Each row was made from one small tree. The marks that hang from a mark follow it in brackets, in alphabetical order. Every link used is in the known rows. Write each row's tree.
In the rows, zero is written as 128.
Known rows
pudoku{mared vobil}: [ 93 110 126 109 145 125 157 117 108 107 128 116  97 156 133 159 114 122
 126 151 154 123 186]
fafev{ropam}: [103 131 218 144 143 181 151 136  97  80 109 106  91 215  71  75 140 137
 161 148 169 110 179]
ropam{fafev{mared{pudoku{totu vobil{pigi{teno}} zike}}}}: [135 181  44 109 134 120 101 118 144 185 171 136 134 140 144 177 161  95
 109  84 114 145 113]
vobil{pigi pudoku{totu zike}}: [111  95 103  76 141 152  58 145 102 129 123 145 105 108 132 114 175  91
 149 122 103 140 112]
mared{fafev{ropam} pudoku{vobil}}: [118 149 165 156 131 127 152 134 136 100 160 122 132 173 134  80 117 121
 141 124  86 149 149]
pudoku{mared totu vobil{pigi} zike}: [112  91  40  67 163  91  92 120 122 142 123 150 116 106 170 187 123  93
 121 106 109 137 140]
mared{fafev pudoku{teno{pigi} vobil}}: [132 144  98  98 129 140 157 133 166 141 165 113 128 104 139 127 105 124
 113 131 117 145 113]
pudoku{vobil zike}: [ 91 100 110  90 136 126 132 127  97 107 122 126 102 159 141 147 127 147
 139 142 174 133 178]
mared{fafev{ropam}}: [116 160 220 150 133 191 158 149 114  81 144 105 110 196  88  76 119 134
 154 156 151 125 152]
fafev{mared ropam}: [112 155 240 170 129 176 153 145 107  92  82 122  99 241  62  77 141 148
 144 122 168  94 210]
fafev{mared{pudoku{teno{pigi} totu vobil zike}} ropam}: [151 122  94 141 130  93 119 117 179 176  83 145 146 135 144 129 138 144
  99  21  89 112 116]
zufep{fafev}: [ 99 151 206 121 113 202 161 132  77  36 121 112  99 167  78 107 134 142
 167 223 203 128 181]
fafev{mared{pudoku{vobil zike}}}: [106 121 105 133 109  93 120 135 126 133 103 152 124 166 149 140 144 147
 128  91 134 140 186]
vobil{pigi{teno} pudoku{mared totu zike{fafev}}}: [152 127  78  68 111 123  73 117 111 182 159 124 133  71 155 140 164  84
 124 139 118 157  57]
zike{fafev}: [117 128 194 112 112 182 141 136  80  83 125 104 105 154  73  90 111 151
 159 212 195 119 156]
pudoku{teno vobil}: [ 99 102 120 103 151 138 145 123  99  92 128 117 112 149 118 141 121 153
 132 172 174 112 180]
pudoku{totu}: [101 107 169 123 132 191 133 125  92  68 110 113  94 155  88 115 138 122
 161 171 171 121 144]
zike{pudoku{mared{fafev} teno totu vobil}}: [131 110  84 142 121  89 143 121 143 155 159 128 143  45 178 193 105 120
 105 146 115 137  80]
mared{fafev{ropam} pudoku{vobil{pigi}}}: [125 159 138 126 155 117 123 149 141 119 168 140 131 168 127  76 120  90
 144 124  64 150 158]
zike{fafev{mared} pudoku{totu vobil{pigi}}}: [142 138 155 133 119 113 109 143 112 154 107 159 129 107 102 119 111 115
 133 174 118 102 161]
zufep{fafev{mared{pudoku{teno totu vobil zike}}}}: [133 122  80 142  96  90 111 110 126 101 100 162 170  90 165 166 143 164
 119 115 125 139 132]
pudoku{mared teno totu}: [117  90 101 122 138 141 125 110 115 105 114 114 120 107 123 166 131 129
 127 143 161 122 113]

Which tree is each row?
[172 129 166 135 105 146  95 131 145 177  81 132 144 104 113  84 137 160
 103  67 103  93  75] -> vobil{pudoku{teno{pigi} totu zike{fafev{mared ropam}}}}
[117 148 162 142 143 126 171 125 133 110 152 114 121 170 144 129  95 119
 119 122 108 127 158] -> pudoku{mared{fafev{ropam}} vobil}
[137 167  91 108 131 111 146 125 146 179 189 127 127  82 162 182 136  59
 113 162 117 157  93] -> zike{pudoku{mared{fafev} totu vobil{pigi{teno}}}}
[130 119 106 139 113 153 118 130 137  96 156 123 146  88 132 125 134 126
 141 150 120 156  75] -> mared{fafev pudoku{teno totu}}
[114  83  91 103 131 143  99 122 104 106 110 124 122 106 130 159 147 154
 140 134 180 129 104] -> pudoku{teno totu zike}
[143 120  46  95 168  72  93 126 155 155 151 149 158  89 190 175 106 111
 100  73  69 136  91] -> pudoku{mared{fafev{ropam}} teno totu vobil{pigi} zike}
[121 155 191 150 129 158 162 138 129 105 144 106 113 176 116 112 111 121
 132 129 133 131 139] -> pudoku{mared{fafev{ropam}}}
[129 149 223 165  80 150 143 156  98 137 101 127 113 146  75 100 126 157
 145 190 190 108 167] -> zike{fafev{mared} pudoku}
[111  95  97 129 132  76 148 125 123 159 128 122 119  95 153 183 130 134
 114 150 158 123 141] -> zike{pudoku{mared teno vobil}}
[118 126  94 124 126 115 137 132 134 104 173 124 144 112 151 130 117 136
 127 154 118 154 128] -> mared{fafev pudoku{teno vobil}}
[145 156  97 130 137  89 104 119 147 169 122 157 145 178 142 120 174  95
 124  58  93 144 143] -> fafev{mared{pudoku{totu vobil{pigi{teno}} zike}} ropam}
[136 123 156 131  91 153 103 132  99 114  87 140 131 130 104 126 119 165
 137 141 171 117 132] -> pudoku{totu zike{fafev{mared}}}
[163 134 156 156 137  85 105 138 127 167  99 157 155 109 106 103 114 137
 120 135  96  89 138] -> zike{fafev{mared ropam} pudoku{teno totu vobil{pigi}}}
[169 114 131 139 130  90 152 109 160 195 115 111 138  62 134 134  95 129
 100 114 105 100  68] -> zike{fafev{ropam} pudoku{mared teno{pigi} totu vobil}}
[119 122 117 145 115 106 157 124 136 144 157 127 122  73 167 177 104  99
 119 151 110 143 102] -> zike{pudoku{mared{fafev} totu vobil}}
[140 160  82 138 139 151 137 115 174 169 136 117 125 116 114 163 116 131
  90  80 106  98 107] -> ropam{fafev{mared{pudoku{teno{pigi} totu vobil}}}}
[145  86 108 120 136  99 105 106 108 120 113 129 159 104 147 121 105 171
 124 124 126 113  97] -> pudoku{teno totu vobil zike{fafev{ropam}}}
[117  71  32 109 130  79  95 109 126 125 126 141 148  81 173 161 145 141
 128 103 120 151 103] -> mared{pudoku{teno totu vobil zike}}
[118 152 210 188 114 145 138 143 128 107  91 130 116 225  80  67 157 137
 148  95 128 118 188] -> fafev{mared{pudoku} ropam}
[159  93  57 104 148  61  62 120 134 152 129 155 174  83 154 104 124 129
 132  98  67 138  87] -> mared{pudoku{teno totu vobil{pigi} zike{fafev{ropam}}}}
[152 141 118 138 142 135 149 118 180 139 149 118 144 108 136 103 108 114
 112  86  69 135  78] -> mared{fafev{ropam} pudoku{teno{pigi} totu vobil}}
[156 148 147 145 128 170 141 129 178 133 141 110 136 117 110  86 125 117
 127  94  93 135  61] -> mared{fafev{ropam} pudoku{teno{pigi} totu}}
[148 137 116 127 112 146 158 136 173 178 144 107 119  44 140 174 112 108
 105 131 142 128  47] -> zike{pudoku{mared{fafev} teno{pigi} totu}}
[137 167 205 189 101 141 145 133 124  80  93 136 152 177  90  84 155 165
 140 131 143 121 172] -> zufep{fafev{mared{pudoku{teno}} ropam}}
